Every row comes from one small tree of marks. Brackets hold a mark, then the marks that hang from it, in the order of their numbers. Every link used is in the known rows. Which tree was each row made from?
Known rows
[J401 [J130 [J187 J954] J776] J742]: [ 22  23   2  40  -5 -32   2  23  -3  12   2  12  28  28  12 -12  -1 -14
  -8  -7  -5  -3 -21 -33  17  11   2  51  29   5]
[J289 [J776 [J130 J187]]]: [ 22  -4   0  29 -21 -19  25   3  -7  17  16  31  15   7  20   0  -3   0
   4  17  -6 -10  -9   3  16  11   3  35  31  -2]
[J401 [J130 J187 J776] J742]: [ 22  25   5  44  -5 -29   6  14   3  17   3  12  32  16  17  -8  -2 -12
  -7   0  -9  -9 -20 -31  17  13   0  57  31  10]
[J776 [J130 J187 J401]]: [ 18  15   0  33 -16 -15  18  -5 -10  26  19  23  20  18  15  12 -10   0
   0   3   5  -9 -13 -10  27   3  -8  28  12 -14]
[J187 [J141 J162] J954]: [ 27   1   3 -13   1 -15   6  13 -19  18   4  -6   5  29  -2 -12  22 -21
  22  13  -3   8 -12   8  30   5 -14   9  18 -13]
[J233 [J954 J187]]: [ 26  19  12  24 -23  -9   7  11  -6   8   5   4   7  28  -6   3   4   3
  -3   3  -6 -11  -8  24  31  27 -11  11  30   1]
[J401 [J130 [J187 J141 J476 J954]]]: [ 27   6  -7  15 -17 -33   3  10 -11  13  -2  16  18  36  -3   7  13 -17
  14 -10  -1   0 -36  -3  25  10 -14  11  11  -9]
[J401 J742]: [ 24  16  11  32  -9 -16   5   3  -2   5   6   3  15   4   7 -10  10 -22
  -8   7 -11  -9  -5 -10  29  10  -1  42  27   0]
[J518 [J954 J187]]: [ 15  13   2  30 -30 -10  12  16  -6   8   3   0   0  27   3  14  -4  -7
  -9   4   8  -2 -20  11  32  17 -13   8  21 -14]
[J518 [J954 J233]]: [ 10   6 -10  14 -18 -12  19  14  -4  13  -5   2   8  20   9  14  15 -19
 -11   5  -1   3   6  11  29  -4 -10   4  11  -1]
[J233 [J954 [J187 J476]]]: [ 26  16  10  20 -24 -13   7   7  -6   3   0   9   2  29  -7   4   5  -4
  -1   1  -6 -13 -15  34  37  29 -13   5  27   2]
[J187 J141]: [ 23   2   8  -2  -7 -14   5  -1  -4  18   3  -3  13   9   2  -2  19 -17
  16  13  -9   0 -13  15  27   9 -19  16  24  -8]
[J130 J401 J776]: [  8  24  16  15   4 -11   2   1   0  22   8   0  27  11  24   5 -12  -5
  -4  20 -10  -6   7  -2  31   1  -7  22  36  -2]
[J289 [J776 [J130 [J401 J742]]]]: [ 23   8   5  33 -13 -21  19   3  -3  10  22  25  20  10  25   6  -4  -9
  -5  23 -12  -9   4  -7  26   7   5  42  34  -3]
[J742 [J401 [J130 [J187 J954] J776]]]: [ 21  26  -4  20 -12 -18  -3  16  -7  22  24  -1  30  23   7  19  -6  -8
   1   5   1   1 -31 -26  15  13  -9  25  27   3]
[J954 [J187 J130 J141 J476] J233]: [ 21   7  -3  19 -20 -17   6  11   1   6  -1   3 -25  18 -10   8  30 -19
  33  -2 -18  -4   1   4  26  10 -18   0   3   4]
[J776 J289]: [  8  12  17  28 -14 -16   4  -9  -4   5   7  22  21   0   0  -3  14 -20
   3  19   1   3  -8 -16  24  14 -16  11  20 -18]
[J162 J141]: [ 24   4  10   0 -21 -21  10  -2 -13  15   6  -2  15 -11   7  10  20  -9
   0   5 -18   2   9  -2  28   9  -3  13  17  -9]
[J401 [J130 J776]]: [ 20  20   5  23  -7 -23   6  14  -3  11  19  -3  36  19   9  -5  12  -4
   1   7 -10  -8  -6 -27  11   5  -8  19  31  -5]
[J476 [J187 [J130 J776] J954]]: [ 13  18   2  24 -32 -12  -3  24 -25  -3  22 -17  11  36  -2 -31  24   3
  16   2  -8  -3  17 -18  18  14  -8  19  30  -9]
[J141 J162]: [ 25  12   7  11  -3  -5  17   3 -14  19  17  -5  17   9   6  -7  15 -12
  11  19  -7  -9  -3  -4  28   8  -5  15  19  -6]
[J233 [J954 [J187 J141] J518]]: [ 35  16  11  21 -14 -13  10  18 -11  21  -6   2  -2  29  -5  -5   9   1
   2   0  -3  -5 -10  24  36  15 -18  13  23   8]
[J130 [J187 J476] [J401 J742]]: [ 17  20   7  37 -12 -21   4 -11  -1  21 -13  26  14  14  18  19 -20 -23
  -5   0  -4 -12 -25  12  48  14  -3  39  14   6]
[J954 J518]: [ 30  15   8  30  -9 -11  12  12 -17  19   4   3  10   8   5 -18  14  -9
  -3  -1  -1  -7   2 -10  26  -9  -6  12  14  -2]
[J187 [J141 J162]]: [ 27   2   7  -8   2 -10  12   2 -10  26   7  -6  13   9   5  -4  20 -17
  22  22  -9  -1 -12  10  31  10 -17  17  20  -6]
[J187 J130 J476 [J954 J518]]: [ 27   4   4  22 -25 -26   7  28 -25   2   7   1   4  45 -10 -26  28 -22
  15 -14  -1  -1   0 -17  25 -18  -5  -2   2  -8]
[J776 J130 J289]: [ 11  10   9  31 -16 -20  15  -6 -10   5  27  30  21   5   3  -8  17 -12
   0  16  12   4  -8 -30  17   9 -19  19  13 -27]
[J518 [J954 [J187 J476]]]: [ 15  11   0  26 -31 -14  11  13  -6   3  -2   5  -4  28   2  16  -3 -14
  -8   1  10  -4 -27  21  37  20 -16   2  18 -11]
[J954 [J187 J141 J476] J233 J518]: [ 32  13  -7  26  -4 -15   8  12  -9  17 -17  13 -40   6  -2  -1  20 -17
  14 -10  -4  -5  -1  12  37   2 -18  -3  -1  12]
[J130 J187]: [ 18   8   6  28 -20 -12  11  -5  -7  25  -3  15  14   8   6   1  -3  -6
   4   0  -2  -9 -21   6  25  12  -5  23  19  -4]
[J742 [J401 J130]]: [ 27  26  -4  22 -18 -12   0   9  -7  13  36  -9  33  16   0  27   9 -13
   3   8  -5  -3 -23 -28  19  13 -11  16  23  -3]
[J187 [J130 [J776 J289]] J141 J954]: [  8   1  16   0  -9 -28  -2  22  -7  10   7  -2  19  35  -3 -23  28 -20
  29  17  -5  18  -1 -24  13  -3 -20  16  25 -15]
[J401 [J130 J776] J742]: [ 23  26   6  36  -2 -28   3  18   2   6  14   0  35  16  13 -11   9 -17
  -9   5 -14  -7  -8 -36  16   9  -1  48  34   5]
[J742 [J401 [J130 J187 J776]]]: [ 21  28  -2  23 -12 -14   0  10  -2  26  26  -2  34  12  11  21  -7  -7
   3  10  -1  -4 -30 -24  15  15 -10  28  28   7]

Write each row's tree
[ 25  14  -4  31 -22 -26   8   4  -7  13   6  18  26  23   1  10   8 -11
   6  -8  -5 -11 -31  -9  23  12  -9  14  13  -5] -> [J401 [J130 [J187 J476]]]
[ 31  17  -1  36 -11 -31   6   9   1  19   0  12  28  19   6   5   8 -20
   4  -5 -11  -5 -31 -22  25  16  -8  51  19   4] -> [J401 [J130 [J187 J141]] J742]
[  9  15   9  15 -25 -13  -2  11 -13   9  16 -11  15  18   2 -22  30  -4
  28  19 -10   1   9 -13  20  21 -25  28  30  -6] -> [J476 [J187 [J130 [J776 J289]] J141]]
[ 25   7 -10  33 -14 -19  22  13 -21  21  10  25  -2  21   6 -15  10  -3
  -1 -13  11  -2  -2 -17  18  -9  -4  20   0  -8] -> [J776 [J130 [J187 [J954 J233 J518]]]]
[ 29   1  -6   3   3 -20   6  21 -18  20 -13   4 -12  23  -1 -14  31 -22
  12  -7  -4  11  10   1  28 -17 -13   0   4   1] -> [J187 J141 [J954 J233 J518]]
[ 22  -6  -4  24 -22 -25  21   7 -12   9  11  37   7  17  17  -4  -1  -6
   4  11  -1  -7 -15  11  20  11   3  25  27  -4] -> [J289 [J776 [J130 [J187 J476 J954]]]]
[ 29  21   0  54 -19  -9  13  27 -11  15   6   2 -23  16  -7  -8  26  -3
  15 -12 -12  -7  24 -31  21  -9  -5   6  -2   7] -> [J954 [J187 J130] J233 J518]
[  0  14  17  27  -5 -19   5  -5   2  26  -8  28  20  -2  17 -11 -10  -6
   2  19   5  -1 -18  -8  19  17 -13  31  31  -1] -> [J130 J187 [J776 J289]]
[  8  19  18  22 -13 -14   6  12   0  19  21 -10  33  26  12  -2   6  -6
  15  17 -16  -6  15 -25  20  -8  -5  23  28  -4] -> [J187 [J130 J401 J776]]
[ 23  29   0  16 -10 -14  -2  13  -3  17  34 -10  36  13   8  19   3 -10
   2  14  -6  -2 -21 -28  15  11 -11  22  32   2] -> [J742 [J401 [J130 J776]]]
[  7  14  -3  30 -25 -13  16  28   1  12   2  -4  -5  30   6   9  10  -8
   1   4  -3   2   7  -6  22   3 -10   9  15   1] -> [J518 [J954 [J187 [J130 J776]] J233]]
[ 16  30   3  20  -9 -16  -4   8  -2  14  33  -1  37  10   7  19   5 -14
   1  19  -1   3 -21 -36  15  14 -16  21  29  -2] -> [J742 [J401 [J130 [J776 J289]]]]
[  4  24  23  36  -9 -21   3   9   5  12  17   5  33  19  14  -5   7 -19
   8  21 -13   1  11 -41  24  -1  -7  41  27  -3] -> [J187 [J130 [J401 J742] [J776 J289]]]
[ 31  15  -3  32 -12 -35   5   6   1  13  -5  16  23  20   6   6   9 -26
   5  -6  -9  -7 -39 -10  30  17 -11  45  15   6] -> [J401 [J130 [J187 J141 J476]] J742]
[  9   9   8  39 -20 -22  17  -9  -8  16  16  41  18   5   6  -4   5  -7
   2  11  16   2 -21 -25  18  14 -17  27   9 -22] -> [J776 [J130 J187] J289]
[ 12   9  -8  30 -33 -15  15  23  -3   4  -2   3 -12  33  -1  17  15 -17
   4  -3  -1  -1  -2   6  30   5 -12  -2   5  -1] -> [J518 [J954 [J187 J130 J476] J233]]
[ 29  -2 -11  -6   1 -26   4  17 -18  12 -21  11 -20  25  -2 -13  31 -32
  15 -10  -1   8  -1  19  36 -14 -17  -9  -1   5] -> [J187 J141 J476 [J954 J233 J518]]
[ 11  23  19  31  -9 -18   4  15   3  16  18  -9  32  23  15  -6   5 -14
   7  16 -19  -6  14 -31  23  -5  -1  42  29   3] -> [J187 [J130 [J401 J742] J776]]
[ 24  -8  -2  17 -17 -25  20   8 -10  17  11  30   9  16  17  -3   2  -4
  10  16  -4  -2 -15   7  18  10  -2  33  30  -5] -> [J289 [J776 [J130 [J187 J141 J954]]]]
[  8  19  10  35 -13 -19  13  -9  -8  10  27  33  26  11  10   9   4 -12
  -1  18  10   4  -3 -32  27   5 -19  18  12 -28] -> [J776 [J130 J401] J289]
[ 30  20  -6  41 -10 -12   9  14 -12  10 -10  17 -36   5  -2  -3  14 -12
   3 -14  -3 -11   7   2  34   0  -9  -5  -2  11] -> [J954 [J187 J476] J233 J518]
[ 20   4   3  33 -18 -19  23   0  -5  21  16  34  19  11  25  13 -12   0
   2  20  -7 -10  -6   1  25   9   3  35  29  -3] -> [J289 [J776 [J130 J187 J401]]]
[ 32  16  -4  32  -2 -10   9  17  -9  23 -11   7 -33   5  -1  -1  19  -9
  14  -7  -7  -2   8  -2  30  -1 -16   4   3   8] -> [J954 [J187 J141] J233 J518]
[ 16  20  17  24 -14 -13   0  13   2  19  13  -9   3  25   3   6   1  -2
  25  14 -13  -3  -5 -11  26  14 -17  21  29  -7] -> [J954 [J187 [J130 J401 J776] J141]]
[  7  17   9  42 -17 -21  16 -12  -6  21  16  44  24  11  13  13  -7  -8
   0  12  14   2 -16 -26  28  10 -17  27   7 -23] -> [J776 [J130 J187 J401] J289]
[ 38  14   5  21  -4 -13   9  13 -18  22  -4   5 -24  13   0  -9   9 -12
  18   2   4  -9 -23  11  40  13 -20   5   8   2] -> [J954 [J187 [J141 J162] J476] J518]
[  9  25  12  31   3 -22  -2   8  -2  25 -12  17  17  23  26  -1 -27 -12
 -10   4  -2  -2 -10  -6  36   7   2  49  31   6] -> [J130 [J187 J954] [J401 J742] J776]
[ 24  12 -13  28 -18 -29   8  12 -11   9  -2  22  14  31  -3   9  15 -15
   6 -16  -5  -5 -18 -11  21   4  -5   5   5  -3] -> [J401 [J130 [J187 J476 [J954 J233]]]]
[  4  10  18  20 -16 -24   1  23 -11   2  16   2  23  35  -3 -26  23 -14
  17  11  -4  10   8 -38   9  -4  -7  14  25 -16] -> [J187 [J130 [J776 J289]] J954]
[ 21  14  10  37 -32 -14   5   9  -6  -2  16   2  -7  23 -11   0  13  -8
  21  -2  -8 -13 -13  -6  25  18 -10   5  15 -11] -> [J954 [J187 J130 J476]]
[ 14  14  18  10  -2 -22   3  15   8  24   9 -13  28  25  15  -3  11 -20
  21  20 -21   2   4 -18  27  -4 -14  45  30   5] -> [J187 [J130 [J401 J742] J776] J141]
[ 18   4   9   1 -17 -23   5   3  -2  15   7  -3  18  32   1  13  20 -27
  32  11 -15  -2  -9   8  36  -3 -21   9  12  -5] -> [J187 [J130 J401] J141 J476]
[ 28  10   9   6 -19 -16   5   6  -4   9  -6   6  -1  30  -7   6   9  -7
   7   4  -6  -8 -21  43  38  30 -21   7  28   4] -> [J233 [J954 [J187 J141 J476]]]
[  6  23  14  24  -1 -14   4  -2   1  37  -5  14  24  10  27   9 -27   0
  -1  14  -4  -8  -9   4  32   6  -6  32  31   5] -> [J130 J187 J401 J776]
[  9  10   7  13  -6 -20   6  -3   0  24 -11  17  10   5  19 -11 -12  -8
   3   7   2 -12 -24  19  25  14  -8  24  29   8] -> [J130 [J187 J476] J776]
[ 15  13   2  23 -15 -21   1  -4 -13  19 -11  26   9  33   9  17 -16 -15
   3  -6   4  -5 -24  17  44   6  -5   8  10  -7] -> [J130 [J187 J476 J954] J401]
[ 16  28  12  41  -1 -31   1  13   5   3  12  13  38  12  12 -10  11 -22
  -8  11  -8  -1 -10 -46  17  14  -8  48  31   0] -> [J401 [J130 [J776 J289]] J742]
[ 34  21  11  34 -18 -10  12  19 -14  16  -1   4   1  27  -5  -6   5   4
  -7  -4  -1 -11  -3  14  34  14 -10  10  23   7] -> [J233 [J954 J187 J518]]
[ 27  -1  -1  10 -10 -26   6   9 -18  25 -22  20  -6  26   2 -10   5 -19
  13 -10   8   1 -33  23  36   2 -14  11   7   0] -> [J130 [J187 J141 J476 [J954 J518]]]
[ 13  11 -11  25 -25 -13  14  15  -3   4  -9   9 -16  23   3  21   6 -18
  -7  -2   4  -2  -9  22  36  11 -13  -4   8  -1] -> [J518 [J954 [J187 J476] J233]]
[ 14  26  10  48  -5 -33   3   8   6  14   1  23  35  11  16  -7   0 -17
  -7   6  -4  -3 -23 -41  18  18  -6  56  28   5] -> [J401 [J130 J187 [J776 J289]] J742]
[ 12  19  16  22 -11 -25   3  11   2   9  10  -2  24  24  15  -4   5 -24
  10  12 -16 -11   3 -14  32  -2  -5  31  24   6] -> [J187 [J130 [J401 J742] J776] J476]
[ 13  12  -8  30 -25  -9  15  17  -2   9  -4   4 -11  21   4  19   6 -12
  -8   0   2   1  -1  10  31   9 -11   2  13  -4] -> [J518 [J954 J187 J233]]
[ 36  17  -5  26   4  -6  15  18 -12  30  -8   4 -33   5   2  -3  21  -9
  19   0  -6  -3   8  -5  33   0 -15   7   0  11] -> [J954 [J187 [J141 J162]] J233 J518]
